Each row was made from one small tree. The marks that hang from a mark follow it in brackets, in alphabetical order. Every link used is in the known rows. Write each row's tree.
Known rows:
solu[vuni[nuper tenin[lukig]]]: [-2.216 -1.312  2.148 -0.886 -1.138 -2.406 -1.191 -0.874  0.166 -0.242
  0.301 -1.787  0.579 -0.145  3.782  0.403 -1.174  3.653 -1.586  1.596
  0.200 -0.392 -0.240 -4.073  1.314]
roki[rado[koto] vuni[solu[nifef]]]: [ 1.267 -0.912  2.333  1.849 -2.153 -0.684  1.207  2.575 -0.427  4.815
  2.105  1.657  1.779  1.888 -3.145 -0.280  0.773 -4.944 -1.937 -0.356
 -0.183 -1.327 -1.249  3.164  2.253]
bukeg[lukig[nuper tenin[vuni[solu[nifef]]]]]: [-0.005  0.118 -0.254 -1.206  2.603  0.978  0.233 -3.000  2.756 -3.964
 -1.995  3.255  0.556  0.139 -0.595 -0.972 -2.869  0.258  3.156 -0.087
  1.165  2.971 -0.654 -1.958  0.574]
roki[rado vuni]: [ 2.452 -0.042  0.032  3.164 -4.204 -1.174  1.632  2.598  0.685  6.758
  2.491  0.549  0.090  0.286 -3.257 -0.892 -0.337 -4.091 -1.936  0.845
 -0.502 -0.124 -1.228  2.024  3.062]
bukeg[lukig[nuper tenin[nifef vuni]]]: [ 0.003 -0.466 -1.387 -1.668  1.780  1.431 -0.111 -3.082  3.230 -3.991
 -1.489  1.858  1.890 -0.803 -0.810 -0.686 -0.632 -0.117  3.575  0.704
  0.590  3.823 -0.894 -1.455  0.000]
lukig[nuper tenin]: [ 3.062 -3.015 -1.200  1.809  0.815 -0.299  2.336 -4.355  3.862  0.023
 -1.313  4.094 -1.219  0.181  1.711  1.203 -0.039  1.592  5.779 -1.971
  0.557  5.436 -1.095 -1.785  1.052]
lukig[nuper tenin[nifef[meka] vuni[solu]]]: [ 2.820 -1.143 -2.127 -0.014  3.307  2.975 -0.622 -3.629  1.520 -1.040
 -1.088  2.784  0.648 -0.129  0.699 -0.323  2.943 -0.159  5.023 -2.761
 -1.574  3.635  0.551 -0.352 -2.241]
roki[rado[koto]]: [ 0.628 -1.698  0.932 -0.227 -4.630 -0.101  1.078  1.039  2.921  3.853
  3.061  2.073  0.853 -0.941 -1.328  3.267 -0.899  0.755  0.143  0.084
  1.941 -1.228 -1.472  0.829  2.098]
bukeg[lukig[nuper tenin[nifef[meka]]]]: [-0.082 -0.056 -2.188 -0.034  1.982  1.100  0.540 -4.323  4.380 -3.331
 -0.804  3.713  0.560 -0.168 -0.628 -0.123 -2.326  1.978  3.879  1.176
  0.711  3.989 -0.391 -1.170 -0.573]
lukig[nuper tenin[nifef[meka]]]: [ 2.221 -2.046 -2.327  1.466  1.594  0.698  1.035 -5.140  3.463 -0.313
 -0.089  3.884 -0.485  0.422  0.784  0.776  1.557  1.326  6.143 -1.650
 -1.157  4.921 -0.335 -1.098 -1.554]
tenin[vuni]: [-1.329  1.457  0.613 -3.298 -2.630  1.042  1.524  1.183  1.153  0.147
 -0.044  0.669 -0.477 -1.737  0.268  1.388 -0.884 -2.689 -1.747 -0.918
 -0.157 -2.501 -1.133 -1.261  1.869]
vuni[nuper tenin[lukig nifef[meka]]]: [-1.562 -1.462 -1.308  1.245  1.024 -0.529 -2.912  0.074 -3.337 -1.083
 -0.005 -3.525 -0.357 -0.231  0.377  0.511  0.534  2.977 -1.118  0.932
  0.270 -0.578  1.266  0.651 -2.256]
vuni[nuper solu tenin[lukig]]: [ 2.299 -0.960 -0.755  2.449  3.069  0.475 -1.293  2.492 -4.025 -1.424
 -2.619 -3.037 -2.001 -0.216  2.288  0.419 -0.438  3.820 -2.405  0.053
  2.367  0.157  2.622  2.008 -0.547]
bipi[koto[rado]]: [ 2.955  3.285  1.097 -0.235 -4.013 -1.704  5.549 -0.008  2.699  1.891
 -1.010  1.096 -0.598 -3.839  0.026  1.494 -3.364  2.811 -2.909 -0.069
  1.609 -2.785  0.044 -0.083  2.270]
tenin[lukig]: [-1.908  1.272 -0.589 -2.321 -4.310 -2.348  2.267  0.339  1.792  1.041
 -0.818  0.384  0.441 -0.857  0.791 -0.542  0.083 -1.781 -1.745 -0.712
  3.320  0.040 -1.716  0.599  1.485]
solu[nifef[meka] vuni[nuper tenin[lukig]]]: [-6.577 -0.319  4.341 -1.340 -0.086 -3.678 -2.367 -2.739 -0.768 -0.871
  2.178  0.681 -1.034  2.959  2.109 -0.866 -4.188  3.228 -1.129  1.215
 -2.097 -3.504 -0.423 -6.078 -0.451]
lukig[tenin[nifef vuni]]: [-0.949  0.506 -0.178 -0.907 -0.622  0.306  1.157 -1.419  2.302 -1.112
 -0.005 -0.090  0.566 -1.194  0.388  0.423  2.488 -0.832  4.073 -1.504
 -1.385  1.289 -0.752 -0.532 -1.065]
bukeg[lukig[nuper tenin[vuni]]]: [ 0.006 -0.388 -1.119 -1.017  1.647  1.264  0.422 -3.157  3.701 -3.523
 -1.857  3.089  1.014 -1.079 -0.447 -0.512 -2.727  0.866  3.015  0.185
  1.618  3.351 -1.007 -1.997  0.729]
roki[rado vuni[solu[nifef] tenin]]: [ 3.410 -1.108  1.108  5.132 -0.493 -0.860 -0.019  3.114 -2.084  5.792
  1.677 -0.833 -1.638  2.113 -2.573 -0.508 -0.045 -3.398 -1.959  1.433
 -1.531 -0.724  0.286  2.610  1.767]
koto[rado]: [ 1.602  4.127 -0.213  0.628 -2.466 -1.527  2.510  1.548  2.406  1.152
  0.951  1.791 -3.297 -1.840  0.191  1.669 -2.923  2.395 -2.369  1.266
  0.870 -1.169 -3.023 -1.417  2.909]
vuni[nuper solu[nifef] tenin[lukig]]: [-0.105 -1.301  1.588  1.649  3.416 -1.458 -1.585  2.011 -5.097 -2.156
 -1.921 -2.772 -2.535  2.042  1.506 -0.346 -1.185  2.498 -1.522  0.126
  1.204 -0.973  1.691  0.605 -0.612]
bukeg[lukig[nuper tenin[nifef]]]: [ 0.436 -0.864 -1.822 -0.406  1.503  0.414  1.058 -3.632  4.087 -3.688
 -1.407  2.800  0.839 -0.200 -0.352 -0.074 -1.488  1.415  4.358  1.345
  1.061  4.571 -0.971 -1.108  0.345]
vuni[nuper solu tenin[nifef[meka]]]: [ 2.578 -0.498 -1.589  3.136  4.821  2.312 -1.502  1.380 -3.318 -1.540
 -0.669 -1.694 -3.523  0.539  1.604  2.274 -0.591  4.805 -0.976  1.318
 -1.338 -0.988  3.895  1.519 -2.299]

Write each row's tree:
[-0.442  1.846  1.285  0.621  2.693 -0.028  1.112  1.113 -1.902 -1.642
  0.020  2.255 -3.998  2.281  0.425  0.048 -4.358  3.143 -0.726 -0.961
 -0.567 -2.671  2.132 -1.154 -0.161]
vuni[nuper solu[nifef[meka]]]
[-5.399 -0.268  5.809 -3.266 -1.830 -4.497  0.528 -1.635  0.439 -1.378
  1.912  1.165 -0.923  3.170  2.352 -0.369 -3.433  1.823  0.402  1.043
 -2.556 -2.248 -1.861 -6.956  2.546]
solu[nifef vuni[nuper]]
[-2.102  3.361 -1.552 -4.289  0.800  2.585 -3.152  1.882 -3.612 -1.747
 -0.591 -3.107  3.492 -1.144 -1.183 -3.738  3.818 -2.516 -2.918 -2.026
  0.539 -2.473  1.015  2.196 -3.547]
tenin[lukig nifef[meka] vuni[nuper solu]]
[-1.630  1.439 -0.914 -0.111 -0.002  1.115  0.552 -2.156  2.736 -0.618
  0.573  1.211  0.212 -1.210 -0.038  0.295  1.063 -0.129  3.616 -1.684
 -1.860  0.275  0.256 -0.648 -2.430]
lukig[tenin[nifef[meka] vuni]]
[ 1.020 -1.415  1.054  1.748 -4.233 -0.981  1.296  1.724  0.990  5.634
  2.570  1.271  2.850  0.063 -3.103  0.615  0.711 -4.332 -2.009  0.081
  0.256 -0.727 -1.976  2.792  2.664]
roki[rado[koto] vuni]
[-2.070 -0.969  1.647 -0.570  0.081 -1.146 -1.180 -1.697  0.653 -0.456
  1.738 -0.799 -0.496  0.319  3.419  1.600 -1.382  4.390 -0.674  2.358
 -2.507 -1.021  0.802 -4.292  0.049]
solu[vuni[nuper tenin[nifef[meka]]]]
[ 2.232 -1.189 -1.185  1.577  3.379  0.499 -2.079  2.309 -4.834 -1.913
 -2.132 -4.655 -1.026  0.273  1.688  0.076  2.636  2.641 -1.384  0.641
  0.937  0.684  2.499  2.634 -1.582]
vuni[nuper solu tenin[lukig nifef]]
[-1.922  1.052 -0.823  0.214  0.981  1.282 -0.454 -1.786  1.023 -1.504
  0.467  0.187  0.398 -1.166 -0.178 -0.311  0.810  1.617  3.646 -1.973
 -1.953  0.136  0.767 -0.729 -2.800]
lukig[tenin[nifef[meka] vuni[nuper]]]
[-0.426  1.685 -1.011  0.630  2.405  2.140 -0.247 -1.149  0.604 -1.756
  0.005  0.383 -0.063 -0.882  0.387 -0.618  1.082  1.609  3.223 -2.131
 -1.569  0.377  1.793  0.094 -2.991]
lukig[tenin[nifef[meka] vuni[nuper solu]]]
[-0.347  3.484 -1.512 -3.278  0.578  3.764 -0.097  1.129 -0.045 -0.485
  0.782  0.444 -0.106 -0.846 -0.305  0.488  1.967 -2.692 -1.645 -0.625
 -2.372 -3.226  1.336  1.052 -2.177]
tenin[nifef[meka] vuni[solu]]
[-2.496 -0.177  0.918 -1.874 -2.051 -1.753 -0.578 -1.934  2.453  0.704
  1.218 -0.344  0.647 -0.044  3.484  1.070  0.247  1.446 -1.377  2.256
 -1.052 -0.626 -0.740 -3.178  0.100]
solu[vuni[tenin[lukig nifef[meka]]]]
[-1.509  2.285  1.557 -2.353  1.444  1.748 -0.217  1.916 -2.450 -1.560
 -0.250  0.443 -1.515  0.225 -0.241 -0.456 -2.307 -0.504 -2.037 -1.864
 -0.935 -3.861  1.160 -1.344 -0.080]
tenin[vuni[nuper solu[nifef[meka]]]]
[ 3.529 -0.853 -1.420  1.872  2.213  1.442  1.040  1.352 -0.458 -0.108
 -1.206 -1.010 -3.719  0.385  2.454  3.614  1.571  0.761 -0.404  2.066
 -1.032  0.348  2.040  2.248 -0.378]
vuni[solu tenin[nifef]]
[-1.872  0.623  0.367 -4.318 -1.049  1.305 -1.024  1.604 -2.208 -2.192
  0.353 -3.243  1.549 -1.155 -0.804  0.076  3.008 -1.898 -0.232 -0.222
 -2.214 -1.766 -0.612 -0.609 -0.205]
tenin[nifef vuni[nuper]]
[-0.907 -2.301 -0.585  0.577  0.553 -1.309 -2.342  0.740 -3.748 -1.595
 -0.675 -4.982 -0.034 -0.247  0.732  0.653  1.952  2.200 -0.459  1.385
  0.456  0.503  0.444  0.769 -0.929]
vuni[nuper tenin[lukig nifef]]
[ 1.181 -2.952 -0.876  0.820 -0.718 -1.136 -0.151 -0.929 -0.045  0.887
 -1.362 -0.442 -1.224 -0.397  1.843  2.158  0.312  0.034 -0.776  0.762
  2.087  1.697 -0.856  0.267  0.950]
vuni[tenin[lukig[nuper]]]
[-3.253  1.672 -0.338 -6.312 -3.591 -0.139 -1.209  1.332 -1.214 -0.770
 -0.398 -3.876  4.278 -1.545 -0.869 -2.237  5.822 -6.083 -1.641 -0.991
  0.744 -0.991 -2.302  1.396 -0.837]
tenin[lukig nifef vuni]
[ 0.962 -0.088 -1.517 -1.476  2.819  2.034  0.098 -2.720  2.812 -4.163
 -2.023  1.944  1.656 -0.663 -0.460 -0.945 -0.346  0.302  3.387  0.532
  0.819  3.899 -0.369 -0.805 -0.289]
bukeg[lukig[nuper tenin[nifef vuni[solu]]]]
[ 4.967 -1.483 -0.243  6.330  0.916  0.472 -1.107  4.169 -3.773  5.157
  0.994 -2.197 -0.849  0.694 -2.411 -0.870 -0.035 -0.736 -2.544  1.290
 -0.739 -0.078  1.867  3.332  1.499]
roki[rado vuni[nuper solu tenin]]
[-1.335  0.089 -0.050 -0.509  0.337  0.470  0.182 -1.199  0.654 -2.025
 -0.236 -1.092  0.870 -1.179  0.315 -0.282  2.214  0.686  4.083 -1.793
 -1.412  1.325 -0.125 -0.756 -1.349]
lukig[tenin[nifef vuni[nuper]]]
[ 1.018 -0.144  1.775  2.230 -1.638 -0.276  0.833  1.920 -0.190  5.044
  2.520  2.561  1.429  1.903 -3.283 -0.268 -0.197 -4.423 -2.358 -0.524
 -0.395 -2.213 -0.604  3.217  1.358]
roki[rado[koto] vuni[solu[nifef[meka]]]]
[ 0.028 -1.133 -1.634 -3.861 -2.700 -1.576  0.233 -1.247  0.417 -0.259
 -0.858 -1.174  2.608  0.240  0.092 -1.300  5.469 -3.882  0.966 -0.206
  1.609  3.265 -2.803  0.979  0.243]
tenin[lukig[nuper] nifef]
[-0.637 -0.263  0.837  2.447  4.065 -0.445 -2.106  1.284 -4.868 -1.572
 -1.218 -1.333 -3.007  2.000  1.050 -0.455 -2.512  3.593 -1.970 -0.202
  0.848 -2.056  2.725  0.490 -1.819]
vuni[nuper solu[nifef[meka]] tenin[lukig]]
[-0.397  0.434  0.304  1.578  1.994 -0.473 -0.156  0.359 -1.343 -0.058
 -0.915  0.803 -3.529  1.848  1.399  0.854 -1.902  0.507 -2.092  0.333
  0.878 -1.948  1.484  1.181 -1.257]
vuni[solu[nifef[meka]] tenin[lukig]]
[ 2.789 -2.487  0.149  5.525 -1.159 -1.047 -1.325  3.038 -2.995  5.236
  1.947 -2.518 -0.151  0.407 -2.946 -0.405 -0.652 -0.835 -2.031  1.435
 -0.939 -0.304  0.397  1.930  1.887]
roki[rado vuni[nuper tenin]]
[ 2.915 -0.663  0.611  2.518 -2.339  0.465  1.591  2.918  0.354  5.461
  1.631  1.500  2.338  0.394 -2.468  0.482  1.101 -4.149 -2.575 -0.356
  0.601 -0.586 -0.534  4.064  2.224]
roki[rado[koto] vuni[solu]]
[-2.843  3.230  0.718 -4.372 -1.190  0.290 -0.531  1.703 -1.428 -0.371
 -1.024 -0.214  1.420 -0.263 -0.343 -2.784  0.583 -4.425 -3.278 -2.525
  1.825 -3.261 -0.618  0.638 -0.545]
tenin[lukig vuni[solu[nifef[meka]]]]
[-1.761  1.392 -1.165 -0.335  0.275 -0.243  1.848 -2.297  4.707 -3.517
 -0.676  2.008  0.307 -0.934 -0.493  0.184 -2.480  1.726  3.198  1.912
  0.902  2.294 -0.497 -0.803  0.051]
bukeg[lukig[tenin[nifef]]]
[ 2.123 -1.799 -0.550  3.576 -3.058 -1.500 -1.139  2.583 -1.730  6.247
  1.932 -3.168  1.585  0.447 -3.398 -1.384  3.234 -4.723 -1.942  1.883
 -0.507  0.591 -1.019  3.465  1.022]
roki[rado vuni[tenin[lukig nifef]]]
[-3.013  2.642  0.996 -3.779  0.131  0.439 -1.825  2.106 -3.727 -1.626
 -1.307 -1.621  1.744 -0.162 -0.663 -3.631  0.181 -2.305 -3.410 -2.854
  1.855 -3.180  0.120  0.070 -0.889]
tenin[lukig vuni[nuper solu[nifef[meka]]]]
